Each row was made from one path, in order. Every step used is in the known rows, and no mark comes twice. Write each row's path.
Known rows:
tuseg/munamug/fisubif/fusu: [ 0.28  0.20  0.18  0.05 -0.17 -0.08  0.16 -0.14  0.27 -0.03 -0.15  0.19
 -0.34  0.24  0.36 -0.03  0.25  0.42 -0.30  0.23 -0.34 -0.08]
ririga/fusu/fisubif: [ 0.07  0.09  0.09  0.11 -0.13 -0.06  0.11  0.21 -0.03 -0.15  0.02 -0.01
  0.00  0.27  0.26  0.06  0.03  0.63 -0.17  0.23 -0.19 -0.13]
ririga/fusu/tuseg/lovul: [ 0.18 -0.01  0.04 -0.27 -0.07  0.00 -0.01  0.04  0.08 -0.02  0.01  0.01
 -0.14  0.36  0.23  0.13  0.16  0.46 -0.02  0.28 -0.09  0.12]
fusu/fisubif/munamug/tuseg: [ 0.33  0.18  0.14 -0.01  0.03 -0.19  0.04  0.02  0.14 -0.19  0.01 -0.14
 -0.10  0.39  0.30 -0.07  0.20  0.80 -0.21  0.30 -0.30 -0.21]
rimal/fusu/tuseg: [ 0.21  0.12  0.08 -0.09 -0.11 -0.04  0.15 -0.13  0.20 -0.09  0.19 -0.03
  0.04  0.41  0.30 -0.01  0.03  0.68 -0.19  0.27 -0.14  0.11]
zife/fusu/fisubif: [ 0.07  0.03  0.07  0.12 -0.20 -0.13  0.10 -0.07  0.04 -0.08 -0.06  0.03
 -0.01  0.23  0.21 -0.09  0.10  0.60 -0.22  0.18 -0.23 -0.10]
munamug/tuseg: [ 0.25  0.22  0.00 -0.16 -0.01 -0.13  0.24 -0.01  0.21 -0.04  0.06 -0.05
 -0.03  0.33  0.26  0.13  0.15  0.58 -0.16  0.34  0.02  0.11]
tuseg/lovul/fisubif: [ 0.16  0.02  0.09 -0.10  0.05  0.21  0.14 -0.01  0.17 -0.06 -0.27  0.18
 -0.05  0.53  0.02  0.00 -0.01  0.41 -0.12  0.29 -0.17  0.16]
munamug/tuseg/lovul/fisubif: [ 0.25  0.00  0.01 -0.33  0.13  0.02  0.11 -0.07  0.20 -0.01 -0.23  0.03
 -0.18  0.52  0.13 -0.04  0.15  0.50 -0.12  0.37 -0.14  0.16]
zife/fusu/tuseg/lovul/fisubif: [ 0.15 -0.19  0.10 -0.17 -0.06 -0.06 -0.06 -0.25  0.10  0.10 -0.21  0.09
 -0.16  0.44  0.09 -0.08  0.08  0.44 -0.10  0.23 -0.31  0.15]
fisubif/munamug: [ 0.30  0.31  0.17  0.26  0.00  0.04  0.29  0.01  0.12 -0.18  0.07  0.08
  0.05  0.34  0.07  0.09  0.00  0.58 -0.20  0.29 -0.18 -0.07]
fusu/ririga: [ 0.29  0.17  0.04 -0.15 -0.20 -0.06  0.12  0.09  0.20 -0.06  0.01  0.08
  0.13  0.36  0.22  0.25  0.12  0.50 -0.08  0.22 -0.08  0.03]
munamug/tuseg/lovul/fisubif/fusu/ririga: [ 0.45  0.14  0.16 -0.61 -0.06 -0.17 -0.07 -0.14  0.29  0.12 -0.31  0.07
 -0.27  0.48  0.47 -0.08  0.30  0.53 -0.10  0.35 -0.30  0.06]
lovul/tuseg/munamug: [ 0.32  0.18  0.07  0.17  0.16  0.19  0.12 -0.04  0.09 -0.14 -0.11  0.25
 -0.14  0.39  0.26  0.06 -0.05  0.62 -0.21  0.40 -0.22  0.07]
zife/fusu/tuseg/munamug/fisubif: [ 0.22 -0.15  0.01  0.02 -0.19 -0.26 -0.02 -0.30  0.14  0.05 -0.03  0.06
 -0.32  0.25  0.19  0.01  0.26  0.43 -0.21  0.14 -0.42 -0.07]
tuseg/lovul/fisubif/fusu: [ 0.22  0.18  0.28 -0.13 -0.03  0.14  0.12 -0.07  0.23  0.03 -0.31  0.21
 -0.19  0.43  0.27 -0.11  0.06  0.44 -0.21  0.32 -0.24  0.13]
ririga/fusu/tuseg/munamug/fisubif: [ 0.23 -0.09  0.03 -0.02 -0.15 -0.19  0.00 -0.01  0.08 -0.01  0.06 -0.01
 -0.29  0.30  0.22  0.15  0.18  0.48 -0.15  0.20 -0.36 -0.07]
zife/fusu/tuseg/munamug: [ 0.25 -0.08  0.03  0.10 -0.27 -0.09  0.05 -0.29  0.04  0.04 -0.04  0.18
 -0.18  0.32  0.27  0.05  0.09  0.48 -0.13  0.28 -0.37  0.10]
rimal/fusu/tuseg/munamug: [ 0.29  0.05  0.02 -0.01 -0.14  0.05  0.08 -0.22  0.13 -0.12  0.04  0.15
 -0.11  0.49  0.32 -0.06  0.01  0.63 -0.19  0.33 -0.36  0.11]
fusu/tuseg/munamug/fisubif: [ 0.28 -0.10  0.05 -0.03 -0.16 -0.11 -0.03 -0.10  0.26 -0.03  0.00  0.05
 -0.23  0.37  0.21  0.16  0.24  0.49 -0.14  0.17 -0.31  0.00]
rimal/fusu/fisubif/munamug/tuseg: [ 0.35  0.24  0.09 -0.05  0.05 -0.15  0.11 -0.11  0.13 -0.29  0.04 -0.14
 -0.12  0.44  0.36 -0.32  0.15  0.89 -0.31  0.34 -0.36 -0.25]
lovul/tuseg/munamug/fisubif/fusu/zife: [ 0.45  0.22  0.19  0.06 -0.02 -0.24 -0.06 -0.25  0.27 -0.09 -0.17  0.18
 -0.56  0.19  0.56 -0.10  0.23  0.65 -0.35  0.24 -0.36 -0.14]
ririga/fusu: [ 0.12  0.22  0.04  0.11 -0.08 -0.01  0.32  0.13  0.00 -0.06  0.11  0.05
  0.02  0.24  0.15  0.17 -0.04  0.49 -0.17  0.29 -0.07  0.02]
rimal/fusu/fisubif: [ 0.11  0.16  0.07  0.03 -0.09  0.04  0.14 -0.01  0.14 -0.25  0.00  0.03
  0.06  0.42  0.28 -0.20  0.02  0.72 -0.28  0.24 -0.22 -0.08]
munamug/fisubif/fusu: [ 0.19  0.29  0.24 -0.04 -0.10 -0.17  0.22 -0.04  0.34  0.01  0.01  0.01
 -0.19  0.15  0.32  0.02  0.25  0.48 -0.30  0.16 -0.14 -0.10]
zife/fusu/fisubif/munamug/tuseg/lovul: [ 0.31  0.05  0.05 -0.19  0.02 -0.20 -0.08 -0.22  0.06 -0.13 -0.20 -0.05
 -0.32  0.35  0.25 -0.30  0.35  0.63 -0.19  0.31 -0.37 -0.23]

Which path is each row?
[ 0.38  0.32  0.10 -0.03  0.07 -0.16  0.24 -0.07  0.17 -0.12  0.09 -0.07
 -0.07  0.35  0.19  0.06  0.14  0.66 -0.20  0.36 -0.15 -0.05]  fisubif/munamug/tuseg
[ 0.29  0.11  0.20  0.09  0.13  0.19  0.14 -0.03  0.12 -0.14 -0.24  0.16
 -0.11  0.56 -0.05 -0.07 -0.01  0.46 -0.15  0.31 -0.33  0.00]  tuseg/lovul/fisubif/munamug
[ 0.35  0.22  0.30 -0.13 -0.20 -0.09  0.07  0.01  0.21  0.10 -0.16  0.15
 -0.03  0.41  0.37  0.06  0.03  0.56 -0.17  0.25 -0.34 -0.01]  lovul/fisubif/fusu/ririga
[ 0.35 -0.03  0.25 -0.05  0.07  0.07 -0.06 -0.07  0.16 -0.05 -0.15  0.06
 -0.13  0.60  0.04 -0.01  0.06  0.56 -0.07  0.25 -0.40  0.04]  fusu/tuseg/lovul/fisubif/munamug
[ 0.38  0.15  0.13  0.08 -0.34 -0.28  0.06 -0.25  0.28 -0.10 -0.16  0.20
 -0.49  0.20  0.48 -0.03  0.28  0.47 -0.29  0.18 -0.34 -0.10]  tuseg/munamug/fisubif/fusu/zife
[ 0.25  0.06  0.23 -0.42 -0.09 -0.17 -0.09 -0.12  0.41  0.06 -0.08 -0.02
 -0.35  0.29  0.40  0.00  0.44  0.48 -0.17  0.14 -0.18  0.01]  munamug/fisubif/fusu/tuseg/lovul
[ 0.30 -0.09  0.20  0.00  0.01 -0.08 -0.05 -0.28  0.04  0.03 -0.19  0.08
 -0.20  0.48  0.05 -0.16  0.08  0.51 -0.15  0.25 -0.50 -0.01]  zife/fusu/tuseg/lovul/fisubif/munamug
[ 0.31  0.31  0.23  0.05 -0.32 -0.23  0.16 -0.13  0.24 -0.06 -0.02  0.13
 -0.21  0.19  0.50  0.05  0.13  0.58 -0.25  0.26 -0.09  0.06]  fisubif/fusu/zife
[ 0.21 -0.14  0.14 -0.21  0.00  0.09 -0.05 -0.04  0.20  0.03 -0.16  0.08
 -0.09  0.57  0.13  0.07  0.07  0.49 -0.04  0.25 -0.21  0.20]  fusu/tuseg/lovul/fisubif
[ 0.35  0.02  0.20 -0.10  0.12  0.10  0.00 -0.22  0.15 -0.13 -0.12  0.04
 -0.13  0.65  0.11 -0.26  0.00  0.65 -0.18  0.32 -0.49  0.00]  rimal/fusu/tuseg/lovul/fisubif/munamug
[ 0.49  0.24  0.20 -0.16  0.02 -0.15 -0.13 -0.11  0.27 -0.01 -0.19  0.18
 -0.35  0.29  0.51 -0.01  0.30  0.62 -0.27  0.25 -0.43 -0.19]  lovul/tuseg/munamug/fisubif/fusu/ririga
[ 0.25  0.17  0.21  0.26 -0.07 -0.01  0.08  0.11  0.10 -0.26 -0.02  0.00
  0.01  0.37  0.17 -0.03  0.07  0.70 -0.22  0.22 -0.32 -0.22]  fusu/fisubif/munamug
[ 0.32  0.12  0.25 -0.11 -0.19 -0.06  0.02 -0.19  0.22 -0.03 -0.32  0.21
 -0.34  0.39  0.40 -0.13  0.10  0.49 -0.21  0.27 -0.24  0.10]  tuseg/lovul/fisubif/fusu/zife
[ 0.17  0.08  0.10 -0.03 -0.13 -0.12  0.11  0.08  0.04  0.01  0.20 -0.05
 -0.01  0.28  0.25  0.24  0.03  0.57 -0.11  0.25 -0.12  0.06]  ririga/fusu/tuseg
[ 0.25  0.15 -0.08 -0.42  0.06  0.00  0.14 -0.07  0.25 -0.08 -0.09  0.00
 -0.16  0.41  0.23  0.04  0.28  0.47 -0.10  0.38  0.03  0.16]  munamug/tuseg/lovul
[ 0.30  0.19  0.24  0.32  0.07  0.07  0.26  0.02  0.09 -0.11 -0.07  0.09
  0.03  0.46 -0.02  0.00 -0.14  0.57 -0.23  0.28 -0.34 -0.05]  lovul/fisubif/munamug
[ 0.30  0.10  0.05  0.10  0.21  0.05  0.06 -0.06  0.19 -0.14 -0.10  0.14
 -0.26  0.34  0.19  0.04  0.13  0.56 -0.28  0.27 -0.29 -0.10]  lovul/tuseg/munamug/fisubif
[ 0.27 -0.06 -0.01 -0.08 -0.10 -0.09  0.03 -0.24  0.23 -0.12  0.05  0.04
 -0.24  0.42  0.26 -0.08  0.19  0.57 -0.25  0.21 -0.39 -0.04]  rimal/fusu/tuseg/munamug/fisubif
[ 0.23  0.12  0.00 -0.08 -0.26 -0.20  0.14 -0.13  0.08  0.02  0.00  0.11
  0.06  0.23  0.19  0.10  0.14  0.46 -0.14  0.21 -0.18 -0.03]  zife/fusu/ririga
[ 0.26  0.24  0.31 -0.10 -0.24 -0.13  0.07 -0.07  0.27  0.07  0.09  0.02
 -0.08  0.27  0.50  0.13  0.16  0.64 -0.18  0.24 -0.15  0.12]  fisubif/fusu/tuseg
[ 0.25  0.12  0.39 -0.01 -0.15 -0.12  0.03 -0.10  0.22  0.16 -0.05  0.04
 -0.10  0.41  0.40  0.05  0.02  0.64 -0.19  0.25 -0.32  0.13]  lovul/fisubif/fusu/tuseg
[ 0.15  0.03  0.09 -0.01 -0.21 -0.20  0.09 -0.19  0.09  0.08  0.12  0.00
 -0.01  0.24  0.22  0.09  0.11  0.54 -0.16  0.20 -0.16  0.08]  zife/fusu/tuseg
[ 0.36  0.02  0.33  0.05 -0.21 -0.01 -0.02 -0.18  0.16  0.11 -0.20  0.21
 -0.26  0.47  0.43  0.00  0.00  0.56 -0.16  0.31 -0.51  0.13]  lovul/fisubif/fusu/tuseg/munamug
[ 0.22  0.17  0.01  0.13 -0.22 -0.22  0.22  0.01  0.01 -0.14  0.09  0.06
 -0.12  0.20  0.26  0.15  0.00  0.54 -0.18  0.25 -0.07  0.01]  ririga/fusu/zife
[ 0.43  0.17  0.16 -0.17 -0.28 -0.18  0.00 -0.10  0.29  0.01 -0.16  0.18
 -0.30  0.29  0.44  0.06  0.35  0.43 -0.19  0.19 -0.43 -0.16]  tuseg/munamug/fisubif/fusu/ririga
